Each row was made from one walk, in order. Every step used is in the known rows, and no mark comes twice. Write each row's walk.
Known rows:
luzad fufus feteb mizomug bepep sases pofu topo: [5,-1,-14,-5,-13,53,27,8,-26,22,0,33,3,19,-49,-2,-7,-2,-4,-65,-3,8,-41,22,34,48,-67,-12,-11,0,47,-13,68,-1,-16,-18,-11,2,-18,-25,4,-31,9,11,-1,-42,13,28,13,27]
mizomug feteb fufus: [5,-11,-9,-5,-24,2,12,4,-3,-10,-1,19,0,10,1,-10,21,-2,-3,16,-1,-18,29,-18,8,15,15,-29,-5,0,-22,-2,0,-4,-1,6,-11,-13,-9,-4,7,9,-4,37,-15,-8,-6,-26,-1,-17]
luzad topo pofu: [5,-20,-15,-1,-20,-29,22,-23,-3,11,11,3,23,18,-9,4,-14,-4,5,13,-1,-14,2,-2,25,13,-48,-2,-1,-7,15,2,18,8,14,-23,-7,-8,3,-6,-31,-7,-2,34,7,-10,-15,11,8,11]
fufus bepep sases: [-4,-12,-4,-8,19,-3,9,-20,-10,11,3,15,-4,8,14,-2,2,0,-5,-43,-5,35,-9,2,10,32,-28,-3,4,3,36,0,-26,30,-29,-9,-17,4,-20,-16,11,8,14,8,-32,-3,-9,-11,-6,8]
luzad topo: [-1,-26,-13,3,-9,-7,15,-20,-5,10,9,1,19,18,-3,5,-8,-11,-4,14,-5,-8,1,-14,12,11,-29,-4,-1,1,5,-1,8,9,6,-13,-7,-7,-7,-7,-18,-6,7,23,-16,-10,-7,2,6,-7]
luzad fufus: [-2,-29,15,-5,-32,-5,12,-19,-1,9,3,15,4,16,-19,-10,5,-6,-16,-11,-5,6,-11,-9,11,-9,-15,6,0,0,-8,-7,-1,10,14,-3,-20,-7,-18,-17,-7,-15,17,10,-3,-1,-1,-3,7,-4]
fosi fufus luzad topo: [-4,-27,-14,6,14,-4,25,-13,-18,5,-2,16,7,19,7,16,0,-19,-6,12,-9,3,3,-13,17,12,-33,-13,-7,2,-1,-17,15,19,16,-10,-5,-11,-8,-5,-34,2,5,25,-12,-12,-9,1,6,-66]
bepep mizomug feteb fufus luzad topo pofu sases: [-2,-10,-36,5,-59,-8,9,-13,-12,2,6,17,-4,20,14,25,-5,-6,14,0,4,-14,13,-5,44,42,-20,-17,0,-15,-12,-4,30,32,12,-11,-9,-19,13,7,-21,-1,-25,73,-9,-15,-18,-7,-10,-23]
sases bepep fufus: [-4,-12,0,-10,2,1,-15,-13,-5,-15,1,18,-4,3,-23,-25,12,-2,-29,-9,-3,-6,8,-1,17,9,-1,-6,-4,5,-10,4,21,8,-5,-10,-8,-5,-21,6,6,-6,-1,36,-22,7,14,-21,-1,-6]
pofu topo: [-5,-20,-18,-3,-17,6,21,4,-7,12,6,12,10,10,1,1,3,-1,-5,-8,-4,-10,-1,3,22,1,-28,-15,-9,0,13,-14,39,6,-1,-13,-6,-13,-7,1,-11,-7,12,8,-24,-22,-10,3,7,5]
fosi fufus: [0,-21,-5,-11,26,-27,20,1,-9,6,-12,20,0,16,-7,-6,17,-9,-15,-15,-5,7,16,-10,-3,11,-8,-17,-10,7,2,-12,14,3,0,-2,-17,-12,-3,-1,-14,5,4,-5,-10,-5,-1,-16,8,-41]
fufus luzad: [-7,-24,-7,6,4,12,13,-8,-13,4,5,20,-6,11,25,0,6,-4,-11,-9,-10,8,-11,-6,21,-6,-23,-3,-5,3,-10,-2,0,20,10,-4,-4,-10,-12,-6,-14,1,20,8,-20,-8,-9,-6,2,-56]
topo pofu sases luzad fufus bepep mizomug feteb: [-8,-14,-11,-3,-52,3,17,-32,-18,-16,5,8,-8,13,-7,16,2,-4,2,-34,3,24,-9,1,38,66,-35,-7,0,-11,1,10,-2,35,1,-1,-27,-10,18,-4,-9,0,-4,62,-10,3,-1,-24,-5,29]
feteb mizomug bepep sases luzad topo pofu fufus: [16,-1,-19,-7,-4,-23,19,-8,-22,1,-2,2,-2,26,-35,-4,4,-10,-1,-35,0,18,-34,22,22,51,-81,3,-14,-8,54,-7,43,14,-4,-8,-19,1,19,-11,2,-31,-11,41,-4,-29,7,24,13,20]
luzad fufus fubud: [-1,-30,18,-12,-42,20,11,-23,0,25,-6,25,8,8,-21,-4,-3,-4,-12,-9,-6,21,-16,-14,16,-16,-28,-3,-7,4,11,-2,-10,15,9,-4,-22,-5,-24,-8,-2,-27,19,13,-8,-2,0,-10,15,-16]
feteb fufus luzad topo pofu: [3,-14,-19,2,-23,-26,19,-23,-7,9,7,17,8,15,5,4,-8,-5,14,23,-3,-9,5,-9,31,0,-41,-14,-3,-7,-14,-10,20,19,26,-15,0,-12,-7,-14,-30,2,-11,53,11,-22,-24,11,3,-27]
luzad fufus fubud tebo: [-3,-29,9,-12,-27,13,-2,-14,-1,29,-9,20,17,4,-12,-2,-2,-1,-15,-4,-7,5,-25,-15,21,-2,-28,-16,-8,1,16,2,-7,-1,7,-4,-13,-4,-16,5,6,-37,13,32,7,1,-12,2,9,-11]
feteb mizomug bepep: [11,-6,-18,-6,11,1,4,-3,-16,8,7,22,-1,43,-5,-15,7,5,-23,-53,-2,24,-19,-5,-7,58,-27,-19,-3,15,17,14,24,-4,-10,-8,-15,-10,12,-4,15,-5,13,-3,-24,-27,16,-11,4,-21]
feteb mizomug bepep sases: [13,0,-18,-7,9,8,3,1,-25,18,4,28,-12,33,-5,-13,11,4,-19,-67,-3,30,-25,8,-2,57,-31,-9,-6,6,49,5,21,3,-30,-12,-16,2,2,-6,23,-7,15,-7,-36,-25,14,-3,-1,-2]
fubud fufus feteb mizomug bepep sases: [5,-2,-9,-14,25,30,12,11,-30,7,-9,26,-15,34,-13,-6,0,0,-16,-61,-3,17,-14,2,5,78,-50,-7,2,7,48,0,35,0,-24,-7,-17,1,-24,-13,32,-17,16,-6,-27,-36,14,-15,4,-3]
topo pofu: [4,-16,-8,-7,-11,-26,17,-15,-1,12,6,15,9,13,-3,-5,-2,4,1,-9,-1,-4,0,2,19,10,-35,-2,-6,-3,8,6,9,4,13,-17,-11,-8,7,-6,-17,-4,6,16,5,-4,-12,-3,8,4]
mizomug feteb fufus pofu: [-7,-14,-9,-2,-21,-13,22,7,2,-11,0,27,-2,14,17,0,19,-5,2,35,0,-13,26,-21,6,0,5,-20,-11,6,-25,-18,-1,4,23,5,-17,-9,1,-4,6,18,-5,37,-28,2,-12,-15,-2,-21]
mizomug feteb fufus fubud tebo luzad topo pofu sases: [8,-13,-21,5,-55,-16,7,-6,1,24,-2,2,18,10,-7,31,-30,-2,15,22,2,-21,4,-15,45,16,-23,-18,-12,-20,-9,-4,26,7,25,-15,-1,-15,9,4,3,-25,-32,84,7,1,-33,-11,4,6]
mizomug bepep sases pofu: [14,-2,-10,-1,18,4,17,-16,-18,23,0,33,-9,17,-27,-9,2,0,-15,-48,-3,-10,-26,26,22,33,-38,-4,-2,-3,44,-5,27,-4,-23,-24,-6,9,-1,-13,0,-5,6,-6,-21,-18,13,15,9,33]
feteb mizomug bepep sases luzad: [11,7,-15,0,16,1,15,-3,-37,11,-4,15,-22,30,-21,-12,9,-3,-10,-70,-3,36,-45,10,9,41,-44,4,-11,-2,45,-6,36,7,-15,-6,-14,6,9,-23,19,-7,11,0,-22,-21,10,-3,4,16]
fosi fufus feteb: [-11,-24,-9,-19,42,7,21,9,-12,2,-16,21,3,9,-15,4,14,-11,-4,-15,-7,12,12,-12,5,46,-26,-18,-16,10,-4,-3,9,2,3,5,-14,-12,-22,-7,-4,-8,17,-3,8,-12,-2,-25,13,-58]
bepep mizomug feteb fufus: [1,-12,-17,-9,-28,18,6,1,-10,-14,0,30,-4,10,2,-9,25,-2,-5,12,0,-12,23,-20,5,52,12,-47,-2,-2,-26,7,-4,2,-10,6,-16,-17,-4,6,10,11,-8,46,-29,-9,-1,-27,-7,-17]
luzad fufus feteb: [-14,-31,10,-13,-12,26,13,-7,-6,6,-3,13,7,8,-25,-1,4,-8,-5,-15,-7,9,-10,-11,15,27,-34,1,-9,6,-11,2,-1,7,13,5,-19,-7,-36,-22,0,-22,28,6,19,-9,1,-11,10,-25]
feteb mizomug bepep sases pofu: [18,7,-14,1,18,20,17,-2,-20,22,3,36,-6,26,-28,-15,-2,2,-15,-70,-3,6,-36,19,15,39,-42,-4,0,2,49,2,38,-6,-23,-22,-10,7,7,-15,8,-11,4,-8,-23,-23,15,19,8,20]
fufus luzad topo pofu sases bepep mizomug: [-13,-17,-46,6,-51,6,0,-31,-20,2,12,20,-13,16,11,15,-9,-8,-1,-38,2,-4,-14,10,48,62,-35,-12,11,-9,5,7,56,51,8,-20,-9,-13,17,21,-18,2,-9,56,-38,-7,-3,-11,-9,-10]
tebo fubud fufus feteb mizomug bepep: [-4,-8,-11,-16,22,22,11,1,-22,11,-6,19,-9,41,-11,-4,3,3,-19,-32,-2,4,-17,-13,5,83,-35,-29,1,16,1,12,55,-20,-1,0,-14,-12,-25,-16,22,-8,17,-8,-6,-37,16,-23,9,-21]

Write each row's walk:
[2,-14,-16,6,-16,-33,27,-27,-14,7,6,-5,11,16,-20,5,-14,-10,13,7,-1,-4,-15,0,32,4,-61,10,-8,-13,14,-6,33,11,24,-17,-6,-2,15,-20,-30,-8,-4,40,16,-9,-15,10,11,28] | sases luzad topo pofu
[9,1,-25,-8,23,-10,30,-5,-39,10,-10,14,0,29,-42,10,-4,-11,11,-44,-1,27,-26,8,22,79,-82,-7,-16,-5,51,-7,53,6,2,-15,-11,1,10,-21,-13,-14,-4,29,22,-33,3,2,10,2] | fosi fufus feteb mizomug bepep sases luzad topo pofu
[5,-21,3,-12,-3,20,15,-7,8,15,-11,26,10,-7,-28,-6,3,-7,-10,-8,-6,1,-17,6,23,-10,-48,-2,-13,3,21,3,4,12,-3,-5,-17,-3,-11,3,-1,-36,1,12,-16,-4,0,13,25,-14] | sases pofu fufus fubud
[-15,-17,-7,-2,-28,-5,7,-40,-15,-1,2,11,-17,18,-7,6,0,-7,-1,-56,1,44,-27,-3,22,45,-33,-6,8,-3,-5,-1,-9,49,0,0,-30,-9,-4,-16,3,0,2,37,-18,5,-4,-19,-8,11] | pofu sases luzad fufus bepep mizomug
[5,-5,-4,-4,27,20,-10,-3,-22,-9,3,34,-8,31,0,-15,10,6,-29,-21,-9,29,-17,-6,8,34,-27,-16,-17,14,-10,8,8,1,-3,-8,-4,-11,-16,-5,3,-13,6,25,-14,-23,17,-2,-1,-65] | feteb mizomug bepep fufus luzad
[-6,-23,-15,-13,5,21,16,-13,-16,-24,0,24,5,9,11,6,23,-5,-14,-16,-4,24,24,-15,7,90,-14,-50,-2,7,-2,18,-25,15,-25,3,-22,-14,5,16,-5,21,6,38,-40,-3,10,-36,-7,-27] | fosi fufus bepep mizomug feteb
[-8,0,-25,-10,-7,13,-6,2,-10,-6,5,9,10,19,-33,1,-17,-4,-1,-44,2,15,-7,-6,28,58,-43,4,-8,5,10,17,63,16,5,-14,-10,-9,-11,0,8,-28,-10,52,17,-10,4,-12,0,-15] | luzad topo pofu sases bepep fufus feteb mizomug
[-3,-20,-11,-7,-4,38,16,-16,-5,-29,5,19,7,-2,-3,2,17,-6,-12,-11,-4,4,5,4,24,80,-33,-32,-1,3,-1,25,-21,17,-24,2,-23,-9,5,14,-1,-2,-3,42,-37,-5,11,-6,2,3] | sases pofu fufus bepep mizomug feteb
[1,-19,-24,11,-23,-45,9,-10,1,26,7,-9,19,21,-2,29,-34,-1,7,-1,1,-17,-13,-1,41,16,-37,2,-3,-21,-5,-7,36,11,28,-25,1,-12,14,-3,-7,-21,-17,52,10,7,-31,5,3,18] | fubud tebo luzad topo pofu sases
[3,-21,-4,-15,-10,-29,16,-4,7,-4,-3,7,5,5,-11,-10,15,-2,-5,0,-2,-6,0,14,18,13,-45,0,-13,-3,7,-1,7,14,7,-4,-20,-10,5,3,-7,-22,-2,21,3,-6,-8,12,16,-9] | topo pofu fufus
[-15,-13,-16,-4,-16,-2,9,3,-5,-12,4,24,1,3,-8,-3,6,-2,-13,12,-1,-10,3,7,29,-10,-23,-11,-16,6,-3,-29,56,17,11,-15,-7,-8,-10,10,-2,-1,-4,38,-37,-9,3,6,1,9] | sases bepep fufus pofu topo
[-1,-16,-15,-14,-27,33,-7,0,-7,11,-10,33,10,-2,8,-2,14,2,-7,15,-3,-6,3,-23,19,53,-6,-60,-11,-1,1,15,-9,-7,-12,3,-11,-14,-3,24,21,-19,-6,67,-20,-8,-14,-17,-3,-22] | bepep mizomug feteb fufus fubud tebo
[5,-28,-5,-16,-29,-2,15,-19,7,15,-6,11,22,1,-22,7,-6,-9,2,18,-3,5,-8,2,26,12,-64,-5,-14,-1,27,2,4,22,6,-9,-17,-8,-5,9,-12,-36,-4,41,-5,-12,-7,11,22,-13] | luzad topo pofu fufus fubud
[4,-6,-25,-11,12,2,17,-5,-22,-7,-1,3,5,30,-37,-1,1,-8,-1,-35,-2,22,-32,6,16,85,-86,-11,-18,5,24,11,46,5,9,-1,-16,-8,7,-14,4,-31,2,33,18,-42,12,5,18,-7] | sases luzad topo pofu fufus feteb mizomug bepep
[10,-12,-5,-16,10,13,0,-4,-6,27,-17,30,3,-1,-29,-5,7,0,-19,-26,-6,-4,-35,23,29,38,-54,-23,-18,-2,60,2,9,-3,-26,-11,-9,5,0,15,20,-48,0,25,-12,-17,4,25,17,7] | mizomug bepep sases pofu fufus fubud tebo
[15,-3,-11,-15,14,24,-1,7,-11,27,-13,34,8,8,-25,-9,4,1,-19,-52,-6,11,-47,16,21,47,-58,-27,-16,3,66,9,21,-8,-26,-9,-12,5,4,14,30,-50,-2,22,-13,-22,4,28,16,-2] | feteb mizomug bepep sases pofu fufus fubud tebo
[3,-26,-4,7,14,-8,4,2,-2,15,3,5,18,9,3,2,-10,2,-14,9,-8,-7,-23,-15,17,6,-19,-21,-7,-9,-28,1,2,-16,17,-10,1,-11,-9,-6,15,-11,6,32,-14,9,-22,-5,5,-4] | fubud tebo luzad
[1,-4,-14,8,-11,-7,22,-23,-23,-9,1,-2,-2,7,-10,11,0,-16,13,-2,-2,16,-2,-11,23,31,-30,-10,-1,-10,21,-15,-1,22,-12,-2,-9,3,-11,-28,-1,11,-9,62,-20,-7,-13,-11,-6,29] | mizomug feteb fufus bepep sases luzad topo
[-3,-9,-26,-7,-42,22,-1,-7,-13,-21,0,30,-13,6,0,-14,26,-5,-10,-6,2,-15,21,-13,17,60,18,-47,6,-1,-26,10,18,11,-10,5,-14,-15,-1,17,15,18,-9,58,-44,-7,7,-37,-11,-12] | sases bepep mizomug feteb fufus
[4,-20,-8,-2,13,-27,6,-18,-4,7,3,-3,19,0,-2,14,-15,-5,2,-5,-4,18,-23,10,30,46,-68,-15,-6,-14,21,-4,-16,22,-10,-15,-9,-1,-14,-7,9,-19,-10,62,-15,0,-24,22,2,22] | fubud tebo luzad topo pofu fufus bepep sases
[-5,-21,-39,4,-50,10,-11,-24,-10,19,3,15,8,5,-9,20,-28,-3,-3,-24,3,0,-28,0,52,66,-40,-32,4,-17,3,13,49,31,10,-25,-6,-12,17,29,8,-17,-17,78,-35,6,-12,-11,-2,20] | fufus fubud tebo luzad topo pofu sases bepep mizomug
[3,-6,-21,-4,20,17,17,2,-31,-2,-5,-1,-3,20,-38,6,4,-19,0,-39,-5,28,-38,7,16,71,-76,0,-16,-1,44,-5,41,15,-12,2,-16,3,-8,-22,16,-33,7,29,-8,-33,9,8,12,-2] | pofu fufus feteb mizomug bepep sases luzad topo
[8,-13,-12,-2,-4,-16,4,-29,-17,0,9,17,9,25,-13,4,-7,0,-10,21,-4,-4,-5,6,32,32,-54,-11,-15,-2,3,1,16,6,12,-24,4,-10,-3,-5,-32,-11,-6,54,9,-27,5,12,3,-21] | mizomug bepep fufus luzad topo pofu
[-9,-31,0,9,-41,0,30,1,-4,8,7,16,11,14,-9,14,-10,-6,-1,19,-3,0,-20,-5,27,-30,-41,-6,-15,-4,-25,-40,34,14,40,-13,-13,-12,-15,-17,-5,-6,9,26,-30,-5,-13,20,8,11] | tebo luzad fufus pofu topo
[2,-14,-3,-14,-20,3,5,-9,2,24,-10,33,0,7,-6,-10,5,-1,1,2,-3,12,3,-21,6,-15,-5,-28,-8,7,-1,-6,-5,13,4,-1,-12,-10,-20,-5,12,-7,-2,25,-15,-9,-14,-18,10,-29] | feteb fufus fubud
[-5,-15,-7,2,14,-20,20,-25,-18,-4,-1,-11,-1,6,-17,9,-2,-21,4,-16,-5,28,-22,5,25,26,-62,11,-3,-7,34,-16,0,38,-11,-3,-16,6,-14,-22,-3,-11,-1,39,-20,-6,-10,9,6,20] | pofu fufus bepep sases luzad topo
[-14,-18,-35,-5,-31,9,14,2,-17,-22,-3,30,-18,12,10,16,21,-14,-15,-25,4,-3,20,-1,25,72,4,-24,-5,1,-2,-2,42,30,3,1,-27,-12,31,34,1,16,-7,40,-59,6,12,-37,-7,-21] | fosi fufus pofu sases bepep mizomug feteb
[-2,-4,-17,2,-16,-45,20,-12,-12,13,-3,-1,-17,18,-12,9,-7,-3,10,-38,2,6,-17,11,37,-6,-35,28,-9,-15,12,-14,43,24,24,-10,-12,-4,22,-18,-11,-11,-7,18,14,3,-18,-9,8,24] | topo pofu sases luzad
[-12,-23,4,1,6,6,20,-13,-15,11,-6,18,-19,17,23,4,-1,-3,-14,19,-7,-22,-6,-13,31,-5,-15,-7,8,1,-28,-15,36,2,19,-4,-5,-11,-37,-16,-13,5,14,2,-22,-10,-10,-9,6,-39] | tebo fubud fufus luzad
[-7,-28,-3,-3,5,6,11,0,-5,-9,-1,14,-8,4,16,-4,20,-10,-14,-2,-11,5,-12,4,18,-1,-34,-1,-15,4,-10,-6,0,26,8,6,-13,-11,-15,1,-7,-17,12,15,-22,-11,-4,5,9,-69] | pofu fufus luzad
[-12,-22,6,-1,4,-18,30,-3,-3,-8,-4,19,-7,22,15,3,-5,-6,-9,18,0,-16,17,-16,10,-14,-30,6,6,5,-3,-29,19,9,27,-7,-20,-4,-10,-6,5,6,4,3,-38,3,-11,-5,8,-1] | fubud fufus pofu
[-1,-12,-5,-12,38,-19,16,-13,-16,6,-9,22,-7,9,2,0,12,-6,-8,-48,-5,42,2,0,2,38,-26,-16,-4,5,37,-12,-17,31,-28,-5,-20,2,-17,-9,2,14,7,2,-27,0,-5,-16,-3,-14] | fosi fufus bepep sases
[-11,-13,-28,1,-28,-18,-2,-15,-3,6,4,8,-19,13,1,0,-2,-6,-16,-57,2,-5,-1,7,28,14,1,9,6,-1,11,-1,50,35,5,-9,-11,-7,9,8,7,1,2,13,-36,6,-1,-34,-1,3] | pofu sases bepep
[-4,-17,0,-14,20,-9,6,-14,-3,-1,-2,10,-6,1,5,-5,15,-6,-7,-37,-5,34,-9,13,8,35,-39,-3,-2,3,36,-4,-30,36,-31,0,-23,2,-21,-9,16,-7,9,13,-36,-5,-5,0,1,-4] | pofu fufus bepep sases
[-7,-19,-34,9,-42,34,5,-22,-22,-19,9,24,-6,8,13,7,9,-16,-5,13,-4,-14,8,-15,33,53,-11,-38,7,-4,-25,4,27,27,4,-4,-3,-13,-5,11,-11,16,-7,77,-46,-17,0,-17,-12,-35] | sases bepep mizomug feteb fufus luzad topo
[0,-13,-4,-17,12,-22,11,-17,-4,0,-1,11,-3,0,0,-4,9,0,1,-37,-3,30,-8,19,18,37,-54,-1,-6,-2,40,-2,-23,35,-26,-7,-23,1,-13,-7,4,-9,2,25,-19,-7,-10,7,3,11] | topo pofu fufus bepep sases
